Every row comes from one small tree of marks. The marks that hang from a mark follow it in brackets, in the order of their numbers. Every link used is in the known rows. Which tree was each row made from?
Known rows:
j692(j805(j669 j901)): 21.6,13.3,-3.4,33.6,8.8,-11.9,13.0,4.6,-26.2,8.8,-26.7,10.6,-20.1,-8.1,-0.7,-23.2,-21.6,-39.3,42.0,2.2,-17.1,-38.9,5.1,-24.3
j935(j669): 20.9,13.4,4.5,40.8,9.2,-11.7,18.8,12.2,-32.1,-13.5,-21.8,8.8,-34.5,-48.0,-12.4,-41.1,-35.0,-16.6,29.3,26.7,-33.6,-36.7,-6.1,-34.2
j669(j805(j901)): 27.5,32.0,16.2,33.7,-6.8,-7.4,14.9,5.8,-15.2,-7.1,-35.0,13.2,-30.7,-14.9,-3.0,-50.1,-19.2,-28.0,31.6,13.2,-33.4,-58.8,-1.8,-22.8
j565(j805(j669) j901): 21.8,-4.4,-2.2,-1.0,-25.9,-23.4,18.8,12.1,-38.6,13.6,-13.3,12.7,-17.5,-6.7,-18.3,-27.5,-44.6,-44.5,30.0,30.7,-13.8,-43.6,7.3,-24.9
j901(j565 j805 j935(j669 j692)): 6.5,26.9,0.1,51.6,21.1,-34.5,2.3,15.9,-20.8,14.2,-2.7,15.4,-28.5,-79.3,41.5,-12.2,-15.2,-14.0,9.2,-1.5,-68.5,-11.2,-14.7,5.2
j565(j805(j669 j901)): 29.4,11.7,2.7,16.6,-10.6,-25.0,23.4,6.1,-22.9,10.0,-10.5,11.4,-21.5,-8.1,3.5,-19.4,-32.8,-47.0,21.3,21.2,-16.3,-39.1,1.3,-19.2
j805(j901): 27.2,24.0,5.4,33.9,5.1,-12.9,12.7,6.9,-12.0,-7.9,-28.5,7.4,-23.3,-30.6,-11.5,-39.7,-24.6,-27.0,26.6,18.7,-26.6,-58.3,1.0,-26.8
j565(j901(j805(j669))): 20.1,18.4,-9.1,21.0,-15.8,-32.3,17.9,2.8,-30.0,3.4,-21.4,12.1,-21.5,-19.0,2.1,-33.8,-17.9,-46.4,34.8,17.3,-22.7,-45.4,3.3,-1.4
j901(j805(j669) j935(j692)): 28.9,28.0,-2.6,50.8,5.4,-38.2,-1.1,2.8,-18.1,1.4,-8.6,21.1,-26.3,-35.5,33.1,-22.5,1.3,-23.6,19.9,6.7,-45.4,-19.6,-17.5,3.1
j669(j805): 31.0,26.3,13.3,37.8,-9.5,-3.8,8.2,11.8,-31.0,-23.8,-38.4,14.9,-30.6,-17.3,-15.3,-54.4,-14.5,-15.1,39.6,22.1,-23.5,-49.2,-11.9,-31.9
j935(j805): 19.3,21.3,0.5,32.1,-3.3,-22.4,0.5,6.0,-32.9,-2.4,-22.7,11.9,-28.5,-26.2,-11.2,-36.5,-30.6,-9.8,20.9,18.6,-36.5,-36.9,-17.1,-20.4
j935(j692 j901(j565 j805)): 5.6,33.1,1.9,29.0,25.6,-25.1,-9.5,20.1,-10.8,17.3,-11.4,14.4,-24.2,-48.8,21.4,-16.3,-18.9,-18.5,18.8,0.8,-45.4,-34.2,-2.6,9.8
j935(j669 j692 j805 j901(j565)): -4.3,13.7,7.0,20.6,35.1,-27.3,-7.2,17.8,-24.5,44.5,3.4,16.5,-38.0,-52.4,24.0,-8.5,-56.1,-9.5,2.6,2.5,-76.3,-17.1,-5.2,5.1
j935(j692(j805)): 9.5,0.1,2.2,36.1,22.5,-4.6,-6.8,9.4,-28.7,4.6,-26.3,11.8,-19.5,-16.5,-18.2,-37.1,-26.4,-1.9,48.6,10.5,-29.6,-29.6,-5.4,-42.0
j565(j805(j669) j901(j935)): 25.6,7.7,-4.3,9.1,-37.7,-26.3,13.0,14.6,-35.4,16.3,-10.0,18.8,-16.6,-21.0,-5.0,-19.2,-38.6,-43.3,15.7,21.4,-30.7,-42.3,1.1,-18.1
j565(j901(j805)): 11.4,24.2,-5.9,22.7,-15.9,-24.0,13.6,6.7,-25.3,-1.1,-27.7,9.7,-22.7,-29.7,-11.5,-43.0,-24.4,-31.2,31.1,18.0,-31.8,-54.9,2.3,-13.5
j692(j805(j669 j901(j565) j935)): 22.3,14.2,-4.4,39.7,12.6,-23.7,3.9,5.5,-21.7,30.6,-14.7,11.4,-2.2,-29.5,29.6,0.7,-10.7,-44.0,26.1,-14.1,-23.2,-24.3,0.3,-11.3
j565(j901): 20.2,8.3,0.2,16.1,-10.5,-11.4,9.4,12.9,-27.8,-3.4,-30.4,9.1,-19.7,-27.2,-33.6,-48.2,-35.8,-26.1,35.7,28.1,-23.4,-61.9,6.3,-33.4
j669(j935(j692(j805))): 16.6,16.0,5.8,46.8,12.4,0.5,-6.6,0.9,-32.4,-3.2,-27.0,15.9,-3.3,-16.7,-5.0,-47.4,-39.4,-21.8,44.0,16.4,-29.6,-30.4,-6.7,-47.1
j901(j935): 33.9,30.5,2.0,46.4,-8.6,-12.6,-0.2,15.6,-23.0,-19.4,-28.3,15.3,-23.1,-48.7,-10.4,-36.4,-13.4,-13.5,19.2,17.6,-32.6,-46.7,-12.9,-28.1

Which tree is each row?
15.6,36.5,-6.8,31.2,-27.5,-25.8,7.4,9.4,-21.9,1.5,-23.9,16.8,-21.2,-44.3,1.9,-35.4,-18.3,-31.2,15.0,8.6,-49.5,-54.1,-3.4,-7.4 -> j565(j901(j805 j935))
33.1,14.9,7.5,33.6,20.1,-28.0,-7.7,1.3,-7.1,26.7,0.0,23.7,-19.9,-19.8,21.0,-18.7,-20.5,-27.4,10.9,10.7,-42.3,-30.0,-3.2,-12.2 -> j805(j669 j935(j692 j901))
-1.0,4.7,10.0,8.7,22.8,-18.0,5.0,27.8,-23.8,36.9,5.9,15.7,-31.3,-50.7,12.2,-6.1,-60.2,-19.1,8.0,14.1,-55.4,-20.5,2.7,-11.8 -> j935(j669 j692 j901(j565(j805)))
28.8,29.1,0.7,44.7,-1.1,-6.1,14.0,-3.8,-29.7,1.3,-29.3,13.9,-3.5,-6.5,12.9,-33.0,-34.0,-59.5,37.5,5.7,-16.8,-39.8,2.8,-28.4 -> j692(j805(j669(j935) j901))
17.9,13.5,4.7,19.3,19.2,-31.4,-10.7,4.6,-21.6,31.6,-1.8,22.6,-36.0,-9.9,16.4,-18.5,-39.3,-20.1,13.9,10.4,-51.8,-26.6,-6.8,1.8 -> j935(j692 j805(j669) j901)
18.3,30.9,-0.5,42.8,-4.3,-7.1,2.6,9.7,-17.9,7.5,-29.8,14.2,-19.1,-33.4,0.5,-25.0,-21.6,-23.3,23.0,-7.2,-43.9,-48.7,-0.4,-29.6 -> j692(j805(j901(j935)))
7.3,-5.9,7.2,27.4,16.8,-31.6,6.0,12.1,-24.7,35.8,12.8,13.7,-15.1,-53.4,25.8,-5.3,-42.2,-15.6,3.2,14.3,-52.4,-3.1,-11.1,-22.8 -> j901(j565(j805(j935(j669 j692))))
19.4,25.0,1.6,49.2,11.6,-36.1,-2.1,-7.8,-7.8,9.3,-6.4,16.9,-16.9,-33.8,24.1,-31.2,-3.5,-11.7,15.3,9.0,-48.1,-23.6,-17.4,-14.2 -> j901(j805(j935(j692)))
8.2,20.9,8.3,20.5,17.9,-23.4,-14.4,7.7,-16.2,28.5,-8.0,20.6,-35.2,-19.6,2.2,-27.4,-44.1,-4.0,9.6,11.6,-62.1,-37.1,-7.8,-9.9 -> j935(j692 j805 j901)
9.8,11.8,11.7,26.5,4.8,-26.5,14.4,8.0,-11.8,33.0,7.1,17.1,-32.4,-43.4,22.7,-16.0,-50.1,-21.8,-3.0,13.4,-74.6,-26.9,-2.4,-23.7 -> j565(j805(j901(j935(j669 j692))))
15.6,5.2,2.6,25.8,27.4,-41.2,-5.2,4.1,-20.1,38.8,0.7,11.9,-19.0,-25.0,34.2,-6.1,-27.1,-29.1,16.8,1.4,-45.6,-19.5,-6.9,11.2 -> j935(j692 j805(j669 j901(j565)))
12.6,23.4,3.2,7.7,-4.4,-11.1,1.6,32.2,-25.4,13.9,-14.4,12.7,-19.2,-40.3,-7.3,-9.9,-43.6,-26.6,12.9,13.8,-23.4,-41.5,0.7,-13.6 -> j935(j901(j565(j805)))
21.9,28.5,18.0,39.0,9.4,-18.3,-7.1,17.1,-8.3,16.1,-18.3,18.5,-21.3,-42.9,30.2,-25.7,-11.3,-19.8,17.3,-3.9,-59.7,-40.8,-6.4,-4.2 -> j669(j805(j901(j565 j935(j692))))
39.5,28.6,2.4,34.7,1.0,-22.7,2.8,5.2,-14.7,11.9,-11.3,21.8,-21.1,-25.6,13.8,-18.7,-18.2,-37.5,9.3,10.5,-29.0,-40.6,-3.2,-13.0 -> j805(j669 j935(j901))
21.7,20.0,18.3,38.4,16.7,-23.6,-4.2,3.5,-4.0,27.5,-9.6,17.0,-11.9,-29.4,34.7,-25.3,-11.0,-22.4,15.5,-1.7,-54.5,-34.7,-5.9,-9.3 -> j669(j805(j901(j565) j935(j692)))
20.6,29.7,7.8,37.6,9.1,-15.8,10.4,7.4,-14.6,16.9,-8.3,19.5,-32.7,-49.6,11.7,-25.0,-39.0,-24.6,-0.4,11.5,-57.4,-39.3,-1.8,-23.2 -> j805(j935(j669 j901))
23.0,33.9,-2.0,35.7,5.8,-1.7,-2.2,18.7,-38.4,9.1,-27.3,18.1,-1.3,-27.4,16.7,-15.1,-39.1,-56.3,33.1,-2.3,-15.4,-32.8,3.6,-11.9 -> j692(j805(j669(j935(j901(j565)))))
18.1,9.6,4.0,31.3,-9.8,-24.3,21.8,4.0,-28.1,14.9,-0.6,14.8,-24.3,-40.1,7.9,-22.3,-42.1,-22.7,3.6,22.4,-43.9,-20.1,-11.8,-37.6 -> j565(j805(j935(j669)))
15.6,8.3,19.8,37.9,17.0,-10.9,10.6,7.4,-28.7,1.1,-17.8,17.4,-41.4,-26.2,4.5,-50.0,-32.5,-8.1,35.1,22.9,-55.1,-27.1,-9.4,-29.8 -> j935(j669(j805) j692)
28.0,1.3,7.5,22.5,4.3,-38.7,9.4,-7.6,-7.9,39.1,10.8,17.9,-12.3,-6.7,29.9,-9.5,-28.0,-37.6,6.3,14.1,-39.5,-21.4,-3.8,-19.4 -> j565(j805(j669 j901 j935(j692)))
18.1,8.8,-4.1,28.0,0.4,-46.3,4.5,-11.1,-15.4,31.6,0.1,19.7,-12.7,-17.1,29.4,-24.9,-13.8,-38.2,19.3,9.8,-46.6,-27.1,-1.5,-1.6 -> j565(j901(j805(j669 j935(j692))))
17.6,9.1,12.2,42.4,28.8,-28.9,11.2,-7.7,-1.8,30.6,2.5,14.5,-24.9,-44.1,27.5,-27.5,-33.3,-21.8,5.0,11.5,-68.3,-29.5,-2.1,-26.0 -> j805(j901 j935(j669 j692))
-8.1,7.0,4.3,24.9,41.2,-5.0,-5.1,25.5,-27.3,36.6,-10.4,14.4,-29.8,-48.8,9.7,-10.8,-49.1,-12.3,29.6,-5.6,-56.4,-19.8,6.9,-17.8 -> j935(j669 j692(j805) j901(j565))
15.0,26.0,-1.1,28.3,27.2,-33.1,-4.6,16.6,-14.6,20.8,-5.1,16.4,-23.9,-37.7,35.4,-5.9,-12.0,-33.3,21.1,-0.7,-35.9,-23.8,-2.1,21.7 -> j935(j692 j901(j565 j805(j669)))
-0.2,18.0,0.1,32.1,0.8,-33.0,9.1,4.8,-19.1,26.1,-4.7,18.7,-33.2,-54.4,21.5,-31.6,-34.5,-22.4,10.6,8.1,-80.5,-33.0,-1.1,-4.9 -> j565(j901(j805 j935(j669 j692)))
